Each row was made from one small tree. The marks that hang from a mark follow it in brackets, in the order of their numbers. Every link used is in the known rows. Write each row's tree.
Known rows:
k_884{k_160{k_759{k_524}} k_803}: -.03,-.07,.14,-.03,.04,.10,.17,-.10,.06,-.11,-.06,.05,.05,.08,.37,-.01,-.20,-.16,-.28,-.09,-.07,.03,-.40,-.10,.23
k_160{k_884}: -.12,.08,.05,-.15,-.08,-.10,-.04,.08,-.05,.06,-.01,-.05,-.05,-.24,.23,.11,.19,.04,.05,.04,-.14,.09,-.18,-.17,.00
k_884{k_160{k_759} k_803}: -.01,-.06,.21,-.05,.05,.06,.17,-.14,.06,-.10,-.15,.14,-.01,.07,.40,.07,-.13,-.24,-.23,-.17,-.06,.07,-.43,-.10,.21
k_579{k_777{k_559}}: -.26,-.25,.39,.12,-.05,.03,-.06,.24,-.17,-.04,.19,-.04,-.05,-.24,-.01,.09,.40,.06,.01,-.29,-.18,-.04,-.25,-.04,-.10
k_759{k_160{k_803{k_884}} k_524{k_777}}: .07,-.22,-.27,-.16,-.04,.10,-.19,.23,.02,-.04,.27,-.20,.18,-.09,.10,.03,-.21,.41,-.25,.24,-.19,.12,-.08,-.12,.08
k_803{k_884{k_160{k_759{k_524{k_777}}}}}: -.04,-.03,-.14,-.21,.10,.07,.07,.09,-.10,.06,-.07,.04,.01,-.12,.20,.06,.05,.14,-.14,.08,-.07,.07,-.34,-.08,.05
k_884{k_803}: -.14,.01,.29,-.09,.00,-.05,.08,-.01,.05,-.18,.10,-.08,.01,-.05,.31,.14,.11,-.09,-.11,.01,-.21,.10,-.19,-.08,.14
k_759{k_160{k_803} k_524{k_777}}: .05,-.23,-.17,-.11,-.07,.11,-.21,.22,.02,-.06,.35,-.20,.14,-.12,.11,.02,-.15,.34,-.24,.13,-.21,.13,-.05,-.16,.09
k_524{k_777}: -.05,-.06,.03,-.09,.09,-.02,-.03,.13,-.10,-.01,.17,-.09,-.07,-.25,.11,.23,.37,.14,.01,-.12,-.13,.16,-.09,-.18,.07
k_559{k_579{k_777} k_914}: -.25,.22,.68,-.04,-.09,-.02,-.05,.06,-.28,-.11,.28,-.01,.01,-.01,-.08,.06,.15,.31,.25,-.01,-.17,-.07,.00,-.08,-.22
k_884{k_160{k_759{k_524{k_777}}} k_803}: .03,-.09,.06,.00,.08,.08,.19,-.10,.04,-.09,-.08,.03,.06,.09,.34,.04,-.20,-.13,-.28,-.09,-.03,.05,-.38,-.12,.26
k_559{k_579{k_706 k_777} k_914}: -.22,.34,.68,.09,-.14,-.01,-.06,.06,-.22,-.02,.20,-.03,.04,.00,-.22,.00,.11,.14,.28,.08,-.19,-.14,.16,-.06,-.24
k_777{k_524 k_559{k_579 k_914}}: -.36,-.01,.65,-.07,.27,.12,.13,.05,-.38,-.11,.45,-.05,.25,-.27,.04,-.11,.09,.27,.02,-.13,-.22,.01,-.06,-.38,-.23
k_759{k_524{k_777}}: -.14,-.04,-.04,-.09,.05,.07,-.04,.22,-.11,-.04,.35,-.26,.04,-.24,.09,.03,.23,.24,-.10,.09,-.18,.09,-.06,-.16,.08
k_884{k_160{k_759{k_524{k_777{k_559{k_914}}}}} k_803}: .02,-.09,.19,.05,.14,.10,.21,-.14,-.02,-.13,-.02,.04,.13,.09,.28,.01,-.19,-.09,-.30,-.13,-.04,.03,-.34,-.15,.22
k_759{k_160{k_803}}: -.02,-.15,.13,-.20,-.14,.06,-.23,.13,.06,-.07,.21,.03,.01,-.16,.22,.08,-.02,.12,-.12,-.04,-.27,.17,-.17,-.13,.00
k_579{k_706 k_914}: -.18,.30,.35,.29,-.07,.00,-.01,.10,-.05,.14,.21,-.15,-.13,-.17,-.19,.01,.20,-.20,.07,-.11,-.32,.08,.10,.03,-.03
k_759{k_160{k_803 k_884} k_524{k_777{k_559{k_579}}}}: .06,-.24,-.18,-.10,-.06,.04,-.18,.15,-.01,.00,.20,-.17,.24,-.12,.11,-.01,-.34,.50,-.18,.19,-.14,.05,.00,-.22,.05
k_160{k_759{k_524{k_777}} k_803{k_884}}: .07,.02,-.38,-.01,-.14,.06,-.13,-.13,-.01,.03,.01,.01,-.06,-.06,.11,.11,.03,.26,-.31,.20,.14,.01,-.15,.05,.01
k_160{k_759{k_524{k_777{k_559}}} k_803{k_884}}: .05,-.04,-.33,.02,-.10,.08,-.12,-.14,-.04,.03,.02,.02,-.03,-.10,.10,.10,.04,.28,-.34,.16,.14,-.01,-.14,.03,.00
k_884{k_160 k_803}: -.09,-.01,.28,-.16,.09,.02,.22,-.04,.06,-.14,-.02,.03,.08,.02,.42,.07,-.15,-.21,-.13,-.21,-.22,.09,-.35,-.12,.25
k_524{k_777{k_559{k_579 k_914}}}: -.09,-.03,.33,-.06,.18,-.01,.02,.04,-.24,-.06,.26,-.03,.08,-.24,.01,.17,.29,.35,.07,-.12,-.13,.07,.03,-.25,-.04
k_884{k_160{k_759{k_524{k_777{k_559}}}} k_803}: .01,-.15,.11,.03,.12,.10,.20,-.11,.02,-.10,-.07,.05,.09,.05,.33,.03,-.19,-.09,-.30,-.13,-.03,.03,-.38,-.14,.24

Write each row's tree:
-.08,.00,-.02,-.26,.06,.06,.06,.05,-.08,.06,-.11,.12,-.03,-.14,.26,.07,.09,.05,-.10,.03,-.10,.08,-.39,-.06,.01 : k_803{k_884{k_160{k_759}}}
-.05,-.10,-.09,-.19,.14,.09,.09,.08,-.12,.05,-.06,.05,.05,-.17,.19,.04,.06,.17,-.16,.03,-.07,.06,-.34,-.09,.04 : k_803{k_884{k_160{k_759{k_524{k_777{k_559}}}}}}
.11,.06,-.44,.10,-.23,-.04,-.15,-.19,.03,.10,-.11,-.01,-.07,-.05,.15,.10,-.08,.18,-.26,.14,.22,-.01,-.12,-.05,.05 : k_160{k_759{k_524{k_777}} k_803 k_884}
.01,-.01,-.10,-.08,-.05,.13,.00,-.09,-.02,.03,.02,.10,-.03,-.08,.25,.03,-.07,.00,-.23,-.22,.00,.05,-.28,-.09,.14 : k_884{k_160{k_759{k_524{k_777}} k_803}}
-.24,-.05,.47,.39,.04,.10,.02,.21,-.23,.05,.24,-.15,.12,-.16,-.31,-.10,.23,-.21,.01,-.17,-.20,-.12,-.04,-.13,-.21 : k_579{k_706 k_777{k_524 k_559{k_914}}}
.04,-.01,-.03,.08,-.12,-.09,-.02,-.17,.05,.02,-.27,.07,-.11,.00,.28,.13,.04,-.07,-.17,.15,.11,.03,-.31,-.11,.06 : k_160{k_759 k_884{k_803}}
.07,-.11,-.18,.17,-.04,-.04,.02,-.12,.00,.02,-.15,-.07,.02,-.01,.19,.07,-.04,.11,-.27,.22,.15,-.01,-.23,-.15,.10 : k_160{k_759{k_524{k_777{k_559}}} k_884{k_803}}
.08,.04,-.33,.08,-.21,-.04,-.14,-.23,-.01,.10,-.11,.02,-.02,-.07,.14,.08,-.14,.31,-.22,.15,.23,-.06,-.06,-.07,.01 : k_160{k_759{k_524{k_777{k_559{k_579}}}} k_803 k_884}
-.34,.00,.44,-.09,-.08,.00,-.04,.18,-.21,-.03,.22,-.05,-.02,-.13,.07,.02,.07,.25,.19,-.07,-.15,-.07,-.12,-.11,-.18 : k_559{k_579{k_777{k_524}}}
-.27,.33,.50,.03,-.11,-.03,-.03,.05,-.10,.08,.19,-.06,-.08,-.14,-.07,.01,.03,.13,.23,.03,-.26,-.02,.17,-.02,-.12 : k_559{k_579{k_706 k_914}}
-.10,-.05,.10,-.12,.02,.16,.04,.04,-.07,.03,.05,.09,-.05,-.16,.26,-.04,.06,-.06,-.17,-.16,-.09,.06,-.38,-.15,.08 : k_884{k_160{k_759{k_524}}}
-.12,-.08,.25,.00,.16,-.03,.02,.08,-.20,-.01,.23,-.06,.01,-.27,.02,.18,.25,.34,.07,-.20,-.14,.09,.02,-.18,.00 : k_524{k_777{k_559{k_579{k_914}}}}
.00,-.07,-.05,-.06,.00,.14,.03,-.09,-.04,.02,.04,.11,.01,-.13,.25,.01,-.07,.03,-.25,-.25,.00,.03,-.28,-.10,.12 : k_884{k_160{k_759{k_524{k_777{k_559}}} k_803}}
-.33,.07,.64,.01,.23,.12,.12,.04,-.34,-.05,.41,-.07,.27,-.27,-.06,-.15,.05,.14,.03,-.06,-.24,-.03,.05,-.36,-.25 : k_777{k_524 k_559{k_579{k_706} k_914}}
-.26,.08,.37,.59,-.06,.04,.04,.25,-.18,.16,.25,-.26,-.06,-.05,-.40,-.06,.10,-.25,.08,-.28,-.22,-.05,-.04,.06,-.12 : k_579{k_706 k_777{k_524} k_914}
.04,.10,-.33,.05,-.29,-.02,-.16,-.20,.04,.09,-.09,.01,-.09,-.07,.19,.04,-.08,.13,-.26,.16,.17,-.03,-.16,-.03,.01 : k_160{k_759{k_524} k_803 k_884}
.04,-.12,-.01,-.18,-.17,-.02,-.22,.09,.08,.00,.05,.02,.05,-.12,.24,.08,-.14,.14,-.10,.04,-.19,.15,-.17,-.16,.01 : k_759{k_160{k_803 k_884}}
-.32,-.01,.57,-.05,.07,.02,.02,.06,-.21,-.04,.29,.01,.01,-.31,.08,.04,.19,.30,.07,-.18,-.25,.02,-.02,-.13,-.12 : k_777{k_559{k_579{k_914}}}
.01,-.01,-.12,.10,-.13,-.04,-.01,-.11,.03,.01,-.15,-.06,-.04,.01,.24,.02,-.06,.02,-.26,.28,.10,-.02,-.27,-.11,.07 : k_160{k_759{k_524} k_884{k_803}}
.09,-.28,-.23,-.05,-.04,.05,-.17,.17,.01,.00,.20,-.19,.23,-.15,.11,.00,-.26,.40,-.24,.15,-.14,.08,-.05,-.22,.09 : k_759{k_160{k_803 k_884} k_524{k_777{k_559}}}
-.29,.18,.67,-.01,-.01,.02,.00,.09,-.34,-.10,.34,-.05,.08,-.01,-.09,.00,.08,.30,.22,-.04,-.16,-.07,-.03,-.16,-.25 : k_559{k_579{k_777{k_524}} k_914}
.09,-.05,-.23,.14,-.08,-.06,.01,-.11,.02,.02,-.17,-.09,-.02,.03,.20,.08,-.06,.09,-.25,.25,.15,.01,-.24,-.13,.12 : k_160{k_759{k_524{k_777}} k_884{k_803}}
-.08,.03,.32,-.01,.16,.00,.01,.04,-.21,-.02,.22,-.05,.09,-.24,-.06,.14,.27,.26,.08,-.08,-.14,.05,.11,-.23,-.05 : k_524{k_777{k_559{k_579{k_706} k_914}}}
-.29,.07,.56,.04,.04,.03,.01,.06,-.16,.02,.24,.00,.03,-.30,-.02,.00,.15,.18,.09,-.12,-.27,-.02,.09,-.11,-.13 : k_777{k_559{k_579{k_706 k_914}}}
-.23,-.16,.50,.17,-.01,.04,-.04,.20,-.24,-.08,.25,-.04,.00,-.18,-.09,.08,.40,.07,.02,-.27,-.18,-.04,-.21,-.07,-.13 : k_579{k_777{k_559{k_914}}}
.00,-.14,.03,-.25,-.11,.05,-.20,.14,.05,-.05,.13,.03,.05,-.13,.22,.09,-.07,.19,-.14,.08,-.26,.16,-.19,-.09,-.01 : k_759{k_160{k_803{k_884}}}
-.04,.02,-.02,-.12,-.09,.14,.00,-.09,-.01,.01,.03,.12,-.04,-.09,.29,-.02,-.08,-.04,-.23,-.20,-.03,.04,-.31,-.07,.10 : k_884{k_160{k_759{k_524} k_803}}
-.03,-.02,.01,-.10,-.02,.13,.02,-.11,-.06,.02,.03,.13,.02,-.11,.24,.00,-.14,.12,-.18,-.22,.01,.00,-.22,-.11,.09 : k_884{k_160{k_759{k_524{k_777{k_559{k_579}}}} k_803}}
-.21,.46,.65,-.10,-.06,.00,-.04,-.03,-.19,-.04,.25,.00,.06,-.08,-.09,-.01,.11,.15,.24,.18,-.25,-.05,.23,-.16,-.20 : k_559{k_579{k_706} k_914}
.03,-.26,-.14,-.17,.00,.11,-.16,.20,-.04,-.05,.29,-.15,.24,-.13,.09,-.01,-.27,.54,-.22,.23,-.19,.06,-.02,-.15,.02 : k_759{k_160{k_803{k_884}} k_524{k_777{k_559{k_579}}}}
-.26,.30,.66,.11,-.06,.03,-.01,.08,-.28,-.02,.27,-.08,.10,.00,-.23,-.07,.04,.12,.24,.06,-.19,-.13,.13,-.13,-.27 : k_559{k_579{k_706 k_777{k_524}} k_914}
